Every row comes from one small tree of marks. The marks that hang from a mark follow it in brackets, in the order of their numbers. Every link used is in the known rows. Which tree was each row made from?
Known rows
Z428(Z548 Z836 Z874(Z356 Z378(Z302))): [-3.60  0.04  5.49  1.27  1.59 -0.41  2.47  5.48  0.38  1.08 -1.86 -0.07
  2.84  0.90  1.26  2.72  1.12 -3.53  0.28 -1.20  3.33 -1.82  5.60  2.85]
Z874(Z356 Z378(Z286 Z836(Z428))): [ 1.33  1.91 -2.68  0.69  0.88 -1.14  1.80  6.81 -0.13  0.25  1.48 -2.41
  3.57 -1.12 -0.76  1.42  0.43 -3.39  1.04 -1.25 -0.68 -0.54  7.10  1.85]
Z836(Z378(Z286) Z428(Z302 Z548 Z874)): [-0.62 -0.52  4.19  2.31  3.11 -3.53  3.47  0.77 -2.74 -1.23 -8.07 -6.54
  1.20  0.47 -0.85  3.78  1.00 -1.42 -3.96 -3.33  1.52  2.17  3.75  0.14]
Z548(Z378(Z286 Z302(Z428))): [ 1.50  2.87 -3.42 -1.33  0.37 -0.83 -0.15  2.54 -1.03  3.62  0.85 -1.67
  1.10  1.91 -1.46 -1.14  0.01 -1.48 -0.95  1.20 -4.03  0.23  2.82  0.19]
Z548(Z378(Z302(Z428(Z874)))): [ 0.00  2.35 -1.06 -0.30  0.88 -1.14 -0.14  1.46 -0.61  2.94  0.86  0.33
  0.80  1.19 -2.34 -0.39 -0.37 -0.18 -1.77  2.13 -2.32 -0.02  1.15  0.93]
Z548(Z378(Z286 Z302 Z836(Z428(Z874)))): [ 0.87  2.52 -4.50 -1.08  0.31 -0.14  1.27  6.33 -1.56  4.60 -0.13 -4.75
  2.52  1.62 -2.06 -0.52  0.99 -2.08 -2.09  0.28 -4.38  0.66  3.35  0.73]
Z428(Z302 Z836 Z874): [-4.65 -2.62  7.06  2.98  0.80  1.58  3.31  1.37  0.42 -1.83 -5.25 -3.23
  0.68  1.13  1.94  1.57  0.95 -1.55 -1.16 -1.47  2.69  0.19  1.59  3.02]
Z836(Z378): [ 0.39 -0.29  0.58  1.84  2.11 -0.79  0.41  0.26 -2.45 -1.30 -3.29 -0.38
  1.00 -0.47 -2.11  1.83  0.30  0.65 -0.72 -1.01  1.51  1.13  0.48 -0.73]
Z548(Z378(Z286 Z302 Z836)): [ 0.65  3.08 -5.22 -1.39 -0.08  0.97  0.32  6.62 -2.09  5.15  0.53 -3.10
  2.96  2.12 -1.10 -0.86  1.60 -2.88 -1.10  0.52 -4.75  0.62  2.91 -0.35]
Z874(Z356(Z836) Z378(Z286)): [ 1.09  1.34 -1.40  1.87  0.96 -0.09  0.58  5.81  1.31 -1.75  3.07 -0.84
  3.95 -0.26  0.02  0.87  0.08 -3.74  0.77 -1.88 -0.38  0.12  6.21  0.77]
Z286(Z378(Z836(Z428))): [ 0.99  1.01 -1.36  0.11  0.52 -2.00 -1.28  0.91 -3.35  0.42  1.90 -2.57
  3.50  1.73 -1.00  1.20  2.25  0.74 -0.45 -0.83  1.08 -0.93  1.91  0.09]
Z378(Z286 Z302(Z428(Z548))): [ 0.96  3.13 -1.96 -3.97  0.79 -2.33  1.04  3.57  0.75  2.20  2.13 -5.91
  0.29  0.95 -0.14 -0.52  2.25 -3.39 -0.69 -0.47 -2.11 -1.33  3.43 -1.89]
Z874(Z378(Z286 Z302 Z836(Z428))): [ 1.45  1.71 -4.76 -1.17  2.34 -1.86  2.89  7.08  1.09  0.89  1.09 -6.81
  3.87 -0.39 -1.93 -0.46  3.30 -3.89 -0.15 -2.82 -1.99 -0.94  4.61 -0.04]
Z378(Z302 Z836(Z428(Z548 Z874(Z356)))): [-1.60  2.60 -1.11 -1.87  0.78 -1.60  2.15  7.68  0.09  2.94  1.85 -6.85
  1.96 -0.32 -1.03  1.27  2.48 -3.33 -2.90 -0.29 -1.27 -1.24  2.33  0.72]
Z874(Z378): [ 0.58  0.01 -0.63  1.21  2.16 -1.32  1.15  1.12  0.88 -1.14 -0.26  0.79
  2.47 -0.57 -1.21  0.18  1.10 -1.06  0.88 -1.50  0.78 -0.41  2.13  0.29]
Z356(Z836(Z378 Z428(Z302 Z548)) Z874): [ 0.82  1.81  3.59  3.76  5.23 -2.49 -0.95  0.63 -0.09 -1.71 -0.34 -4.01
  2.84  1.84  0.10  2.33  1.33 -3.95 -6.69 -4.06  0.41  1.07 -1.11  1.52]
Z428(Z836): [-1.00 -1.28  1.92  0.86 -0.13  1.80  0.25  0.44  0.18 -0.66 -1.20 -1.06
  0.33  0.73  1.24 -0.36 -0.13 -0.42  1.30 -0.74  0.81 -1.25  0.47  3.24]
Z356(Z874(Z378(Z286 Z302 Z836(Z428)))): [ 2.45  2.49 -3.22 -0.17  4.26 -2.22  0.93  5.23  1.28  2.29  2.30 -3.60
  3.01  1.03 -1.05 -0.06  2.54 -4.81 -2.31 -3.11 -1.16 -0.90  2.52  0.58]
Z356(Z836(Z378 Z428(Z548))): [ 0.54  0.62  2.12  2.20  2.40 -1.59 -0.55  0.50 -0.42 -2.89 -0.35 -4.09
  2.33  0.07 -1.37  1.61  0.47 -0.74 -3.66 -2.30  0.30  0.75 -0.46  0.76]
Z428(Z874): [-1.30 -1.06  2.35  0.23  0.59 -0.28  1.68  1.18  0.61 -0.21 -0.97 -0.02
 -0.10 -0.48 -1.69  1.06 -0.14  1.22 -0.82  0.50  2.20  0.28  0.98 -0.47]
Z874(Z356(Z836)): [-0.53  1.19  0.81  1.65 -0.84  0.99 -1.10  3.21  0.66 -1.19  3.70  0.34
  1.24 -0.22  0.93  1.08 -1.37 -1.76 -0.65  0.44 -0.20  0.16  2.06  1.43]
Z378(Z286 Z302(Z428)): [ 1.55  2.47 -3.20 -3.63  0.65 -1.85  1.31  3.66  1.40  1.34  2.81 -6.43
 -0.07  0.41 -1.08 -1.21  1.71 -2.59 -0.27 -0.36 -2.37 -1.18  3.26 -1.47]
Z302(Z428(Z874)): [-0.15  1.17  3.69 -1.24  1.44 -2.48  0.36 -2.00  1.14 -1.48  1.68  0.29
 -1.24 -1.43 -3.18  0.86 -0.63  2.35 -0.86  2.59  2.45 -1.50  0.55  0.24]
Z302(Z378(Z286) Z428(Z548 Z836 Z874)): [ 0.37  1.23  4.67 -2.51  3.76 -3.34 -0.81  0.62 -1.23  0.87 -2.57 -3.00
  0.87  2.55 -2.74  1.39  0.50  1.12  2.10  1.47  3.72 -3.27  5.51  0.35]
Z428(Z836(Z378(Z286 Z302)) Z874(Z356)): [-1.89 -1.38  2.64  1.80  1.05  1.05  2.91  6.11 -0.71 -0.42 -2.83 -3.33
  1.28  0.20 -1.01  2.26 -0.25 -1.31  0.39 -1.16  2.69 -0.19  5.38  2.36]
Z378(Z286 Z836(Z428(Z302))): [ 0.58  1.39 -2.13 -1.19  0.09 -0.21  2.12  4.86 -1.06  0.92 -1.22 -8.15
  1.86  0.29  0.22  0.35  2.16 -2.89 -1.47 -1.70 -2.46  0.38  3.13  0.22]

Which tree is each row?
[-0.43  0.96  2.21  1.38  0.67 -2.40  1.08 -1.10 -1.65  1.22 -4.53 -3.79
  0.68  1.81  1.94  1.21  0.03 -2.31 -3.32 -1.59 -2.24  1.19  1.87  2.28]
Z836(Z428(Z302 Z548(Z378(Z286))))
[-1.62 -1.82  3.79  2.38  0.86  1.36  2.35  4.36 -1.33 -1.11 -3.65 -1.48
  1.11 -0.01 -0.96  2.64 -1.01 -0.18  0.79 -0.76  3.52  0.08  5.16  2.62]
Z428(Z836(Z378(Z286)) Z874(Z356))
[ 0.08  1.66  0.38 -0.88  1.08 -2.87 -1.46  0.08 -2.16  0.76  2.78 -2.11
  2.68  2.79 -0.03  0.74  2.70 -0.55 -0.02 -0.69  1.47 -2.18  2.39 -0.18]
Z286(Z378(Z302(Z428(Z548 Z836))))
[-0.09  2.18 -0.24  1.41  1.31 -1.68  1.02  5.28 -0.39  0.25  1.36 -0.04
  3.56 -1.26 -0.46  2.27  0.44 -3.06  0.18 -0.54  0.42 -1.02  5.25  2.45]
Z874(Z356 Z378(Z836(Z428(Z548))))
[-0.01  3.21 -1.06 -1.91  1.19 -2.83 -1.50  2.63 -2.93  1.87  4.07 -3.02
  3.83  2.20 -1.01  1.24  4.03 -1.07 -0.76  0.03  0.88 -2.19  2.25 -1.55]
Z286(Z378(Z302(Z428(Z548)) Z836))
[-0.10  1.26  1.89  2.50  0.46 -0.80 -0.73  2.56 -0.70 -1.70  1.28 -1.11
  1.58 -0.38  0.15  2.41 -1.41 -1.66 -1.96 -0.59  0.37  0.55  2.52  2.03]
Z874(Z356(Z836(Z378 Z428(Z548))))
[ 0.79  3.27 -2.76 -2.34  2.77 -2.29  1.91  6.34  0.67  1.31  2.11 -4.64
  3.97 -0.24 -1.90  0.14  3.95 -4.11  0.12 -1.42 -1.03 -1.80  4.58 -1.28]
Z874(Z378(Z286 Z302(Z428(Z548)) Z836))
[ 0.81  1.67 -1.18 -0.93  1.01 -3.17 -1.36  0.02 -1.72  0.39  3.67 -2.11
  2.25  2.16 -1.06  0.41  2.37  0.15 -0.20 -0.33  1.01 -1.63  2.09 -0.99]
Z286(Z378(Z302(Z428)))
[-1.32  0.23  3.86  1.57  1.07 -2.57  2.28 -0.23 -1.22  1.07 -5.19 -3.79
  0.62  1.48  0.78  1.98 -0.05 -1.45 -3.89 -1.25 -0.69  1.39  2.54  1.94]
Z836(Z428(Z302 Z548(Z378(Z286)) Z874))
[-2.66 -0.66  4.90  0.36  2.19 -0.11  2.53  4.33 -1.81  1.13 -5.28 -3.48
  2.06  1.60  0.06  2.76  2.04 -2.15 -0.85 -2.13  3.10 -0.48  3.80  0.46]
Z428(Z548 Z836(Z378(Z286 Z302)) Z874)
[-1.97  2.43  1.26 -1.47  0.83 -0.54  1.31  5.57 -2.21  5.17 -1.96 -1.11
  2.71  2.09 -0.62  1.87  2.03 -2.44 -2.42  0.58 -0.69  0.38  3.41 -1.59]
Z428(Z548(Z378(Z286 Z302 Z836)) Z874)
[ 1.25  2.53 -2.11  0.35  4.37 -1.65  0.29  4.70  1.21  2.24  2.79 -1.02
  3.10  0.88 -1.00  0.21  2.70 -4.44 -2.19 -2.26 -0.25 -1.12  1.03  0.37]
Z356(Z874(Z378(Z302 Z836)))
[-0.75  0.29 -0.93 -0.73  2.09 -0.83  3.44  6.65  1.16  0.76  0.04 -3.58
  2.87 -0.51 -2.75  0.79  2.56 -1.76 -0.47 -1.17  1.06 -0.34  4.11 -1.40]
Z428(Z874(Z378(Z286 Z302 Z836)))
[ 1.51  2.08 -0.91  0.97  4.18 -1.38 -0.26  2.94  0.62  1.53  1.96  0.82
  2.94  0.70 -0.92  0.63  1.93 -3.28 -1.78 -1.88  0.58 -0.86  0.79  0.61]
Z356(Z874(Z378(Z836)))
[ 2.00  2.63 -3.19 -0.33  4.14 -1.51  0.67  5.72  1.09  2.64  2.52 -2.43
  3.29  1.27 -0.78 -0.03  2.95 -5.05 -1.82 -2.81 -0.91 -0.86  2.42 -0.28]
Z356(Z874(Z378(Z286 Z302 Z836)))
[ 1.09 -0.72  0.78  2.66  2.46 -2.67  2.70  0.09 -2.26 -2.33 -6.46 -7.31
  0.75  0.04 -0.97  2.03  0.32 -1.16 -2.77 -3.51 -0.37  2.18  2.79  1.07]
Z836(Z378(Z286) Z428(Z302))
[-1.12 -1.20  4.15  4.31  2.58 -2.90  3.14  0.56 -1.82 -2.89 -6.03 -4.43
  0.38 -1.06 -1.91  3.78 -0.97  0.07 -3.61 -1.87  2.19  2.08  2.86  2.37]
Z836(Z378 Z428(Z302 Z874(Z356)))
[ 2.51  1.30  0.95  3.22  4.88 -2.05 -1.34  0.88  0.77 -2.08  1.85 -3.47
  2.27  0.86 -1.96  1.20  0.20 -2.02 -5.46 -3.33  0.35  0.68 -1.37  1.81]
Z356(Z836(Z378 Z428) Z874)
[-2.05  1.09  3.85  0.21  2.24 -1.90  0.19  1.23 -2.82  1.93 -6.18 -3.43
  2.11  3.90  3.02  2.15  2.61 -3.84 -0.72 -1.80  0.45  0.37  3.65 -1.71]
Z428(Z302(Z378(Z286)) Z548)
[ 1.09  0.52 -2.70  0.01  2.08 -1.00  1.72  4.17 -1.81  0.31 -2.49 -5.03
  1.54  0.36 -1.89  0.91  1.75 -1.89 -0.77 -2.33 -0.60  1.14  2.80 -2.03]
Z836(Z378(Z286 Z302))
[-0.28  1.80 -1.49  1.98  1.55 -0.74  0.81  6.82  2.35 -1.30  4.60 -1.52
  3.92 -0.50 -0.35  0.71  0.81 -4.47 -0.34 -1.67 -0.60 -0.60  4.52  1.34]
Z874(Z356(Z836) Z378(Z302))
[ 1.58  1.76 -1.52  0.88  4.30 -2.14  0.24  2.78  1.73  1.63  2.14 -0.14
  2.22  1.12 -0.57 -0.01  1.79 -3.95 -2.00 -2.60 -0.03 -0.79  1.03  0.55]
Z356(Z874(Z378(Z302)))
[-1.85 -0.17  4.90  1.41  1.66  0.25 -0.06  0.40 -2.86  0.22 -4.87 -0.26
  1.81  1.52  1.58  2.33  1.17 -1.57  0.00 -1.70  2.38 -0.80  1.18  1.88]
Z428(Z548 Z836(Z378))
[ 0.15  2.64 -2.09 -1.08  2.99 -2.18  1.55  4.94  1.33  0.08  2.96 -3.01
  3.43 -1.15 -2.81  0.00  3.20 -2.62 -0.13 -0.51 -0.24 -2.07  2.45 -0.08]
Z874(Z378(Z302(Z428) Z836))
[-0.51  1.31  1.94  3.46  1.71 -1.67  0.70  3.48  1.25 -2.50  1.57 -0.91
  3.67 -0.41  0.77  2.02 -0.06 -3.84 -1.31 -2.02  0.29 -0.01  4.52  2.78]
Z874(Z356(Z836(Z428(Z302 Z548))) Z378)
[ 1.60  1.16 -2.93 -2.07  2.25 -0.75 -0.83  5.18 -2.29  2.42 -1.56 -4.58
  2.62  2.37 -2.27  0.11  1.81 -0.48  2.31  0.03  0.06 -1.16  4.43 -1.82]
Z302(Z378(Z286 Z836))
[ 0.17 -0.36  1.63  1.38  1.06 -0.69  0.27  1.01  2.24 -3.00  2.14 -4.37
  1.21 -0.36 -1.60  0.18 -0.36  0.19 -3.16 -1.24  0.09  0.27 -0.48  1.48]
Z356(Z836(Z428(Z874)))
[-4.48 -0.24  7.31  1.99  0.58  0.90  1.08 -0.03 -1.55  0.18 -5.68 -2.19
  1.54  2.73  5.48  1.92  2.18 -4.37 -1.17 -2.23  0.97 -0.41  1.04  2.64]
Z428(Z302 Z548 Z836)
[ 3.22  1.44 -0.16  2.53  4.64 -1.89 -0.95  1.90  0.62 -1.67  1.57 -4.85
  2.44  1.22 -1.75  0.97  0.44 -2.65 -5.09 -3.90 -0.33  0.92  0.01  1.16]
Z356(Z836(Z378(Z286) Z428) Z874)
[ 1.12  1.98 -4.44 -0.64 -0.13  0.31  0.25  3.91 -1.38  4.27 -0.34 -1.82
  1.68  2.43 -0.52 -1.20  0.28 -2.21 -0.82  0.05 -4.47  1.10  2.89 -0.07]
Z548(Z378(Z286 Z302))
[-2.65  0.35  3.71 -0.11  0.64  0.79  1.52  4.12 -1.50  3.87 -3.79 -1.25
  2.15  3.08  1.03  1.27  1.01 -2.38 -0.89 -0.46  0.35 -0.54  3.85  1.80]
Z428(Z548(Z378(Z286 Z302)) Z836 Z874)
[-1.84  1.60  1.64 -1.47  2.39 -1.81  2.86  6.43 -0.17  2.52 -1.33 -2.54
  3.62  0.57 -0.95  2.23  3.63 -3.41 -1.30 -1.44  1.54 -0.65  4.54 -2.23]
Z428(Z548 Z874(Z378(Z286 Z302 Z836)))
[ 1.19  2.16 -2.24 -2.50  0.08 -0.69  1.11  4.87 -1.52  2.26 -0.37 -6.55
  2.03  0.41 -0.04  0.61  2.11 -2.51 -1.07 -1.22 -2.05 -0.37  3.26 -0.31]
Z378(Z286 Z836(Z428(Z548)))
